Each row comes from the steps of one path. Every step used is in the known rows, and no mark comes twice. Write the path behind each row, first mark first.
Known rows:
pobi > rezan > piridit > pereg > toroz: [ 21.9   6.8  14.1   1.8   6.5  19.3 -13.9 -35.5  19.0  -6.0   3.4   1.5
 -37.4  -0.3   1.2 -20.1 -18.0  -1.7   8.5  48.8  19.9  -7.9]
lobu > pobi: [ 25.9  -3.7 -19.8 -16.9   0.5  21.4 -16.6   6.4  -1.5  -1.0 -10.9  -7.5
  -0.4 -22.6  -5.7  -4.0 -22.3  16.8  24.6  51.7 -19.1  -1.8]
lonal > gitik > sebaf: [ 19.5  13.6  -3.6 -29.3  13.3   3.1 -11.6  -0.6  -2.7  -0.3  -6.6   3.6
  10.2 -32.6 -13.8  11.9 -15.4  -5.5  18.9  27.1  11.5  -8.6]
pobi > rezan: [ 36.4  13.0  -6.7  -9.3   3.0   6.4 -19.9  -7.2   6.5   6.8  -0.2   1.4
  -9.8 -28.1  -7.4  -7.0 -20.2   6.2  26.3  43.4  11.7 -16.4]
toroz > gitik > sebaf > rezan: [ 26.6  22.8 -12.5   0.2   9.9  13.5 -44.5  21.0   2.6  -8.8  -3.5  18.9
  12.0 -39.7 -11.0  -2.4 -22.6   4.7 -11.1  42.9   4.4 -25.8]
toroz > gitik > lonal: [ 24.8  13.2 -12.1   2.7  -2.5  14.2 -32.1  -2.8 -14.3 -24.0 -12.7   1.6
  19.4 -17.6 -15.7   7.6 -30.1   7.2  21.1  43.1   3.9   3.0]
pereg > toroz: [ 23.6  16.7 -16.6  -8.0  16.8  32.5  -3.1  -4.2   9.5  -6.1 -16.1 -10.0
 -22.7 -17.9   1.3  -4.4 -22.2   6.9  11.2  29.1  -5.2   1.4]
rezan > piridit > pereg > toroz > gitik > pobi: [ -0.7 -15.0   0.4  10.2   4.2  33.8 -28.2 -27.3  -3.4 -28.9  -2.0   3.5
  -7.1   5.7  -1.7 -13.0 -20.7  -1.9 -12.9  52.5  22.2  10.2]
lonal > gitik > sebaf > rezan: [ 36.9  22.5  -5.7 -28.1  14.9  -2.4 -20.3  -4.3  10.2  13.7  -3.6  11.8
   8.9 -42.7 -18.2   5.8 -18.6   7.5  17.7  32.8   6.5 -24.8]
toroz > gitik: [ 20.3   8.4 -12.5  -9.9   7.5  15.2 -33.8  -2.6  -3.4 -22.1  -7.7   1.3
   5.0 -13.6  -6.2  -1.1 -19.3   5.6  -9.5  40.2   1.9 -13.7]
lobu > pobi > rezan > piridit: [ 20.3  -8.0   2.6  -3.9 -16.4  -3.2 -20.2 -16.4  16.5   7.9  -6.7   6.6
  -6.2 -23.7  -8.2  -8.8 -26.1  16.6  21.9  74.5  -0.7  -9.6]
lobu > pobi > rezan > piridit > pereg: [ 25.6 -12.9  11.5  -7.0  -9.2   7.0 -26.8 -25.8   7.8  -1.6   8.2   5.2
 -14.8  -3.0  -5.5 -18.9 -18.4   8.1  21.0  71.7   6.4 -10.7]
sebaf > rezan > piridit > pereg > toroz > gitik > pobi > lobu: [ 15.6  13.8   1.4  16.3  -2.7  23.2 -36.2 -20.6   5.5 -12.9   0.1   3.1
 -10.4 -15.8  -5.6 -16.4 -28.1   1.6 -14.8  45.6  24.9 -15.5]
rezan > piridit > pereg > toroz: [ 12.2   2.4   7.9  -0.9  16.3  33.3  -4.7 -37.5   2.1 -17.9  -7.0   0.3
 -31.9   9.3   0.9 -12.4 -15.4  -3.8  -7.7  42.7   7.6  -1.4]
lonal > gitik > sebaf > rezan > pobi > lobu: [ 33.6  40.0   3.5 -31.6   5.7  -4.5 -21.1 -11.4  14.4  12.2 -11.0  -3.5
   8.2 -63.4 -18.5   2.7 -23.5  -1.1  16.4  36.8  14.4 -41.8]
pereg > piridit: [ 28.7 -13.1  -9.1 -11.1  16.4  26.9 -15.3 -16.1  10.7  -1.9  -1.9  -6.6
 -15.7   7.2  -6.3  -4.1 -12.4   1.1  -3.8  40.6 -11.6 -11.4]
sebaf > rezan > piridit > pereg: [ 33.1   5.3   8.8  -2.6  12.0  18.3 -23.1 -47.6  -3.4  -3.2   3.1  20.1
 -15.3  -1.3 -12.7 -15.9 -14.6   5.1  -9.9  55.0   6.4 -26.9]
sebaf > rezan > piridit > pereg > toroz > gitik: [ 21.9  11.4   6.6   2.9  12.1  23.1 -36.9 -34.6  21.5 -20.7   0.5  11.2
 -22.9   4.1  -2.3 -17.8 -20.5   9.6 -29.6  51.1   4.9 -22.2]
lobu > pobi > rezan > piridit > pereg > toroz > gitik: [ 15.1  -7.0   7.6  -2.9  -9.1  12.3 -40.8 -12.1  32.7 -18.2   6.1  -4.6
 -22.4   1.6   4.1 -21.2 -24.4  14.0   1.7  67.7   2.7  -6.5]
sebaf > gitik > pobi > lobu: [  4.7  38.1 -18.2   4.0  -1.0  24.7 -15.9   3.4 -17.7  -3.4  -3.3 -13.9
  -2.3 -32.7   0.6   1.3 -35.2   2.1  26.0  36.7  29.8  -8.4]
pereg > toroz > gitik > pobi: [  9.0  -1.0 -24.4   2.5   5.4  32.5 -26.6   6.9   3.0 -16.9 -10.7  -8.3
   2.1 -21.3  -1.8  -4.3 -27.9   9.2   4.8  40.0  10.2  11.6]

Write each row's path:
[ 15.9   5.5  15.4   3.8   2.3  13.3 -35.4 -29.2  24.1 -23.0   5.2   2.4
 -27.0   6.3   2.4 -18.9 -19.9   1.0 -12.7  52.3  22.7 -13.0]  pobi > rezan > piridit > pereg > toroz > gitik
[  0.8  14.6   0.6  12.5  -9.1   5.2 -21.2 -29.8   4.3   3.4   3.5   7.4
  -6.6 -22.0  -3.2  -5.8 -35.5   9.9  22.0  71.6  40.8  -4.6]  sebaf > gitik > pobi > rezan > piridit
[  4.0  -0.7   9.2   6.4  -8.2  17.0 -42.2  14.7  26.3 -19.4   5.8   4.1
 -14.8 -13.1   4.0 -17.7 -24.3   1.2   2.0  65.2  11.5  -2.1]  lobu > pobi > rezan > piridit > pereg > toroz > gitik > sebaf
[  7.6  23.1  -0.1  14.9   6.1  14.3 -30.8   1.6  23.7 -13.3 -14.8  20.1
  -6.0 -32.7  -6.0  -3.1 -27.9   4.9 -30.1  52.7   5.2 -16.2]  pereg > toroz > gitik > sebaf > rezan > piridit
[  5.6   2.9   8.7   1.6  12.2  28.8 -27.0 -31.9   8.1 -34.3  -4.3   1.8
 -21.9  13.9   1.8 -12.5 -18.0  -2.2 -28.2  45.9   9.7  -5.5]  rezan > piridit > pereg > toroz > gitik
[  5.1  12.4  16.6  11.8   2.9  17.0 -37.4  -3.2  17.5 -24.6   6.0  12.3
 -19.1 -11.6   1.8 -14.8 -19.4 -11.7 -12.2  50.0  30.0  -8.7]  pobi > rezan > piridit > pereg > toroz > gitik > sebaf
[ 20.0  11.9  15.2  15.9  -8.3  12.4 -34.3 -29.6  14.9 -25.3   0.1   2.7
 -12.9   1.0  -7.0 -11.0 -31.7   2.1  18.4  55.6  23.8   2.6]  pobi > rezan > piridit > pereg > toroz > gitik > lonal
[  4.6  -4.4  -1.9  16.6 -12.1   7.0 -30.8 -16.0  20.1  -7.9  -5.9   4.8
  -3.3 -22.1  -4.0  -8.5 -31.6   9.8   3.0  63.2  27.4   6.2]  pereg > toroz > gitik > pobi > rezan > piridit
[ 33.3  22.9 -14.1  -1.8  13.6  18.9 -22.1  14.6  -2.2   7.2  -6.7  17.8
   0.9 -45.4 -12.1  -2.5 -19.4   2.5   8.8  39.5   2.6 -21.3]  gitik > sebaf > rezan
[ 25.0  20.3  -4.1  -8.5  20.6  39.9 -44.3   0.6  19.4 -23.2   0.0   0.2
 -14.1 -27.5  -1.4 -21.7 -20.1  -0.3 -13.4  50.6   8.4 -26.0]  piridit > pereg > toroz > gitik > sebaf > rezan > pobi
[ 19.2 -11.0  14.0 -15.6   1.1   2.3 -13.1 -48.5  19.8   5.9   9.3  -2.6
 -14.7  -5.0  -9.0 -10.7 -19.3   3.8  31.3  48.8  37.5   4.7]  lonal > gitik > pobi > rezan > piridit > pereg > toroz
[ 24.2  26.8  -4.3 -15.5   4.6  19.3 -11.4 -17.7  -6.4  -7.8 -17.9 -16.7
  -6.0 -37.6  -7.5  -4.9 -22.6  -3.4   8.6  41.7   8.6 -26.4]  rezan > pobi > lobu
[ 16.5  10.0  12.2   8.1   8.5  15.0 -46.9 -14.4  -4.1 -21.9   6.2  29.8
   2.1 -11.7 -11.5 -11.5 -15.6  -7.0 -29.8  55.2  16.5 -26.5]  toroz > gitik > sebaf > rezan > piridit > pereg
[ 18.5  -3.3   8.3  10.2 -19.8  13.4 -39.7 -12.8  22.4 -21.2  -0.8  -5.7
  -8.5  -0.3  -5.1 -14.8 -36.0  15.5  30.8  70.6   4.0   9.6]  lobu > pobi > rezan > piridit > pereg > toroz > gitik > lonal
[  0.2  16.1   3.8  12.7   1.5  28.2 -18.9 -33.4  14.3  -5.9  11.6  -3.0
 -33.4  -1.7   7.4 -19.6 -31.6   5.2  23.9  61.5  43.5   3.3]  sebaf > gitik > pobi > rezan > piridit > pereg > toroz
[ -5.1   8.5  10.0   9.5  12.1  30.9 -29.5  -5.5   1.4 -36.4  -4.2  10.6
 -13.8  -2.0   1.2  -8.7 -17.1 -15.3 -27.8  43.5  17.6  -1.5]  rezan > piridit > pereg > toroz > gitik > sebaf
[ 15.8  38.8 -13.7   1.5   2.7  23.2 -13.7 -10.9 -11.2 -12.8 -10.0  -6.2
  -2.0 -16.4  -5.6   6.6 -39.4  11.4  41.9  45.4  10.3   1.8]  sebaf > gitik > lonal
[ 14.6  21.8 -16.3   1.3  -1.6  14.7 -26.1  -4.0   3.5   6.9   8.7  -3.9
  -6.2 -28.6  -0.5  -7.8 -35.0  12.9  42.1  56.4  35.6  -5.4]  sebaf > gitik > pobi > rezan
[ 26.6  23.7 -10.3  -0.2  21.1  35.7 -42.6  17.8  12.3 -17.7   4.9   8.4
 -15.2 -19.7   0.3 -15.4 -18.8  -1.1 -11.0  31.6   6.5 -18.5]  piridit > pereg > toroz > gitik > sebaf > rezan
[ 15.7 -10.7   2.2  11.7 -11.4   1.7 -16.1 -28.6  -3.3   9.3  -3.9  14.2
   4.5 -26.5 -14.2  -5.5 -24.8   4.2  22.7  66.1  29.4   0.5]  gitik > pobi > rezan > piridit
